Known rows, with every step that occurs:
C -> H: [-2.50 -1.65 -1.69  3.16 -0.07  0.98 -0.14 -2.44 -1.87  2.61 -2.36  2.09
  1.73 -1.20  1.49  3.22 -1.44  1.38 -2.74  0.43 -0.47 -3.50]
V -> E -> Z -> H -> C -> U -> W: [-2.77  1.32 -0.34  3.58  3.72  0.62 -1.25  0.85  0.20  1.12 -0.44  0.16
  0.95 -2.60 -1.52  0.35 -1.22 -2.17  2.62 -1.25  0.81  2.01]
V -> E -> Z -> H: [-0.07  4.10  1.65  4.51 -0.97 -3.28 -2.03  0.86  0.54 -2.89 -1.05  0.67
 -0.43 -3.68  2.73  2.37 -1.33 -2.49 -1.74 -0.14  1.56 -2.91]
W -> H: [-0.42 -0.85  3.09  0.81 -2.31  1.70 -0.47  0.33 -1.17 -1.20 -0.87  1.10
 -1.62 -2.16  1.65  1.24 -0.95  0.90 -1.49  2.95 -1.91 -1.96]
U -> V -> E -> Z: [-0.46  1.46 -1.05 -0.28 -1.18 -2.90 -1.61  1.65  1.84 -1.60  2.25 -0.67
 -2.62  1.19  2.74  0.76  3.32 -0.49 -1.62 -0.71  1.75 -1.81]
C -> U -> G: [-1.76 -2.97 -1.34 -0.35 -1.46  1.65 -1.47 -3.08 -0.92  2.42  0.88  0.99
  1.13  0.83 -0.08 -0.75  0.98  4.93 -2.39 -1.00 -1.50  1.58]
W -> H -> C: [-0.21 -0.05  1.84  0.53 -0.95  1.75  0.76  2.27  0.86  1.78 -1.03  1.14
 -0.78 -3.00  0.96  0.54 -1.68 -0.42  0.07  3.56 -0.15  0.01]
G -> U -> W -> H -> V -> E: [ 4.19 -1.59  3.21 -2.77 -0.10 -1.38  3.45  0.76  1.37 -5.25  0.16 -2.61
  0.15  2.91 -2.16  1.94  0.33 -3.11 -0.69  2.41 -2.65 -0.09]
T -> G -> U: [ 3.36 -0.40 -1.84  0.83 -3.96  0.67  0.57 -0.46 -1.06 -2.47 -0.64  0.08
  1.23  0.69 -0.35  0.96 -0.07 -2.22  0.05  0.99  0.62  1.21]
C -> U -> V -> E -> Z: [-2.18 -0.49 -0.82 -0.48  0.92  0.38 -2.62 -0.96 -0.17  0.40  3.52 -0.42
 -2.31  1.94  1.49  0.48  2.76  0.98  0.53 -2.74  1.25 -1.64]
U -> V -> E -> Z -> H -> C: [ 1.11  3.78 -2.21  1.15  1.31 -5.00 -1.30  2.59  3.62 -0.01  0.37 -0.81
 -0.40 -2.13  0.88 -0.42 -1.47 -2.89  0.56 -0.41  2.40 -0.70]
L -> H -> V -> E -> Z: [-0.24  5.42  0.31  1.57 -0.96 -3.67  3.88 -0.14  0.17 -1.34 -0.26  0.68
 -2.93 -2.16  2.39  0.75  3.37 -2.44 -1.50  0.77 -0.20 -2.80]
H -> V -> E: [ 3.07  2.00  0.29 -1.09 -0.67 -1.78  0.85 -0.53  0.56 -3.58 -0.32  0.32
 -0.08 -0.23  3.46  2.50  0.69 -1.93 -3.81  2.00 -1.43 -2.18]
E -> Z -> H -> C -> U: [-2.01  3.56 -1.65  5.17  1.82  1.66  0.35 -0.85 -1.46  3.25 -0.25  2.85
  1.25 -4.47  0.56 -0.69 -3.37  0.09  1.93 -0.30  2.08 -0.47]
V -> E -> Z -> H -> C -> U: [-1.18  3.10  0.86  3.82  2.27 -0.10 -1.93  0.31  0.45  2.03  0.05  0.95
  0.60 -3.76  1.18  1.43 -2.71 -1.97  2.03 -1.31  2.99 -0.68]
C -> H -> V -> E -> Z: [ 0.32  3.04 -0.98  2.04 -0.75 -1.10  1.98 -1.12  0.61  0.51  0.56  0.98
  0.76 -0.83  3.17  2.87  1.15 -0.50 -3.43  0.37  0.03 -5.35]
E -> Z -> H -> C -> U -> V: [-1.26  2.38 -4.34  2.09  2.92 -0.05 -0.02 -0.99 -0.34  3.22  1.41  0.90
  0.54 -2.09 -0.66 -2.99 -2.57  0.73  2.39 -1.35  1.13 -0.25]
G -> H -> C -> U -> V -> E: [ 0.71 -1.38  0.43 -3.00  1.50  0.17 -1.99 -0.09  0.73 -0.04  0.10 -0.62
  0.31  4.62 -0.12 -0.11 -0.54 -0.23  2.01 -2.82  1.92 -0.29]
U -> W -> H: [-2.08 -2.56  2.01  0.47 -0.68  2.23  0.31  0.90 -1.36 -1.99 -1.32  0.18
 -1.37 -0.80 -0.94 -0.15  0.72  0.64 -0.92  3.14 -4.17  0.67]
U -> V: [-0.31 -0.88 -3.33 -0.89 -0.23 -1.19 -0.68 -0.58 -0.38 -0.93  0.23  0.47
 -0.87  1.04  1.33 -0.49  0.93  0.96 -1.87  0.88 -1.08 -0.79]
C -> U -> W -> H -> V -> E: [ 0.49 -2.50  2.98 -3.16  1.92  3.21  0.54 -1.58 -1.27 -2.23  0.94 -1.56
 -1.03  0.77 -1.24  0.25  0.89 -0.25 -0.04  1.42 -5.67  0.09]
C -> U -> W -> H: [-3.42 -4.36  2.08  0.21  1.31  5.33 -0.71 -1.84 -3.27  0.07  0.07 -0.02
 -1.04 -0.08 -2.25 -0.47  0.18  2.03  1.21  1.31 -4.59  0.86]
L -> U -> G -> H -> C: [-0.73 -0.01  0.36 -0.29 -1.39 -2.99  2.49  1.49 -0.72  1.89 -2.93  0.45
  2.95  1.57 -1.90 -1.33  1.08  2.16  0.00 -0.73  4.35  3.16]
D -> U -> V -> E -> Z -> H: [ 1.74  0.36 -0.92  0.39  0.75 -2.56 -4.44  0.68  1.76 -1.15 -0.96 -0.18
 -2.51 -2.41  2.26 -0.12 -1.41 -0.91 -1.21 -2.68 -0.26 -1.97]
L -> U -> V -> E: [-1.31 -1.74 -0.30 -2.10  2.95 -4.25 -1.81  0.64 -1.80 -0.38 -0.49 -2.25
 -1.61  0.72 -1.12  2.77  2.26 -1.87  1.41 -1.36  2.59  0.53]

Rows:
[-1.56 -1.71  2.04  0.24  0.98  4.85 -0.27 -0.17 -1.42  3.68  0.17  1.14
 -0.76 -2.42 -0.27  0.43 -2.16  1.19  2.21  1.51 -0.61  0.43]  W -> H -> C -> U
[ 0.90 -0.46 -1.90 -1.21  4.94 -2.05 -3.88 -0.99  1.00  1.86 -0.49 -1.48
  0.62 -1.29 -1.19  0.21 -4.10 -1.92  2.44 -2.11  0.32  0.90]  Z -> H -> C -> U -> V -> E
[ 3.25  2.46 -0.75  1.53  0.12 -6.29 -0.30  0.57  2.14 -3.67  0.41 -2.18
  0.15  1.37 -0.62  1.40 -1.58 -3.09  0.22 -2.05  3.40 -2.35]  G -> U -> V -> E -> Z -> H
[-3.80 -3.19  2.66  0.69  2.02  1.07  1.39  1.05 -4.47 -0.31 -2.23 -0.99
 -1.03 -1.51 -3.72  0.81  1.49  0.03  2.09  2.32 -1.35  2.21]  L -> U -> W -> H
[ 4.48  3.75  0.38  0.48  0.63 -4.00  0.21 -1.25  0.19 -4.53 -2.01 -0.08
  1.13 -2.86  2.04  1.66 -3.23 -3.29 -3.42  1.94 -2.39 -2.70]  Z -> H -> V -> E
[ 1.47  4.76  0.09  0.71 -1.95 -1.60  2.29  1.16  1.08 -2.98  1.86  0.98
 -0.99 -0.64  4.46  1.46  2.73 -1.37 -3.50  1.45  0.13 -3.30]  H -> V -> E -> Z
[-0.97  0.30  0.86  1.20 -0.19  3.59  0.86 -0.90 -2.30  1.23 -1.68  2.69
  1.86  1.85  1.31  0.00 -1.87  1.33  1.05 -0.72  1.94 -0.53]  G -> H -> C -> U
[ 2.84 -2.64 -0.38 -0.94 -2.06  2.65  2.26  2.66  1.10 -0.97 -0.51 -1.81
  0.73  0.20 -4.42 -1.62 -0.40 -3.16  3.30  2.67 -1.57  5.20]  T -> G -> U -> W -> H -> C
[-0.51 -1.99  1.03 -0.65 -3.46  1.30 -0.72 -2.89 -1.61 -0.33 -0.63  1.42
  2.08  3.98  0.19 -2.16  0.26  5.21 -2.73 -2.41 -0.63 -0.09]  C -> U -> G -> H
[ 2.78 -2.06 -0.56 -2.42  0.14 -4.23 -0.89  0.26  1.95 -2.81  0.50 -2.32
 -0.27  4.62 -0.45  3.05  0.32 -2.17 -0.51 -1.47  2.64 -0.82]  G -> U -> V -> E
[-0.16  1.69 -0.42  1.95  0.07 -1.95 -2.06  0.06  3.02  3.20  0.88 -0.40
  1.49 -2.87 -0.44 -1.01 -1.56  0.89  0.28 -2.39  2.10  1.93]  V -> E -> Z -> H -> C -> U -> G
[-1.78  0.22 -1.98 -0.92  2.09  0.42 -1.36  1.10  1.79  3.14  3.45 -0.31
 -1.62  1.00  1.05  0.01  2.02 -0.07  2.15 -2.25  3.26  0.48]  H -> C -> U -> V -> E -> Z
[-0.85 -2.74 -0.74 -2.79  2.16  3.25 -0.76 -0.48 -0.24  3.66  1.70 -0.69
 -1.54  0.00 -1.45 -1.86 -1.41  1.79  3.05  0.36 -1.27  0.65]  W -> H -> C -> U -> V
[ 6.69 -1.61  1.57 -3.80 -2.66  0.22  2.14  1.18  1.11 -5.99  0.78 -3.80
  0.03  1.95 -3.43 -0.31  0.98 -4.39  0.66  2.52 -4.58  2.04]  T -> G -> U -> W -> H -> V -> E
[ 1.30  0.58 -0.37 -0.63 -4.21 -1.51  1.80  1.64  2.40  0.33 -2.28  1.48
  2.84  2.20  0.69 -2.45  0.08  2.79 -3.13  0.22  1.41  1.65]  U -> G -> H -> C
[-1.00 -3.20  1.11 -2.04 -1.00  3.17 -0.36 -0.35  1.20  4.87  0.86  0.00
  0.52 -1.04 -1.90 -2.13 -0.92  4.08  0.45  0.67 -1.25  2.75]  W -> H -> C -> U -> G
[-1.78 -2.00  0.80  0.02  0.56  2.39  1.43  2.75  0.67  0.82 -1.40  0.48
 -0.48 -1.63 -1.49 -0.72  0.00 -0.34  0.92  3.56 -2.50  2.96]  U -> W -> H -> C
[-5.80 -1.93 -2.17  1.95  4.65  2.45  2.52 -1.74 -2.58  4.58 -2.43  1.15
 -0.68 -1.55 -3.41 -0.85  1.06 -0.33  3.79 -0.34 -1.38  4.53]  L -> H -> C -> U -> W
[-2.37 -1.77 -0.82  0.01 -0.87 -2.75  0.75 -0.50 -1.89  1.89 -1.45 -0.15
  0.99 -0.62 -1.60  0.29  2.56  2.78 -1.51 -0.07  1.75  2.66]  L -> U -> G
[-1.23 -0.45  1.37 -2.17  1.25  1.65 -1.64  1.84  2.00  2.82  3.75 -1.67
 -3.09 -0.02 -0.08 -0.79  0.88  0.45  3.65 -1.08  1.28 -0.47]  W -> H -> C -> U -> V -> E -> Z
[-0.45  1.34  0.27 -1.14  0.07  0.17 -0.72  1.15  0.99  0.58  1.86  0.00
 -0.72  4.30  1.18 -1.09  1.28  0.42  2.17 -3.38  3.80 -1.45]  G -> H -> C -> U -> V -> E -> Z
[ 2.44  2.51  1.66 -1.63 -4.07 -0.66  1.95 -1.69  1.02 -2.38  2.22  0.36
  1.35  4.18  1.71 -2.28  3.00  3.62 -3.43 -2.31  0.08 -2.25]  C -> U -> G -> H -> V -> E -> Z
[-0.30 -1.70 -1.73 -0.27 -1.10  5.86  0.01 -0.01 -2.59 -0.52 -1.32  0.90
  2.21  2.22 -2.26 -3.57  0.36 -0.41  3.14 -0.56 -2.18  4.42]  T -> G -> H -> C -> U -> W
[ 2.58  0.18 -0.71 -2.65 -3.22  0.90  2.79 -3.79 -1.41 -1.71  0.38  1.24
  2.91  4.00  0.36 -3.31  0.48  4.89 -3.72 -0.49 -2.80 -0.86]  C -> U -> G -> H -> V
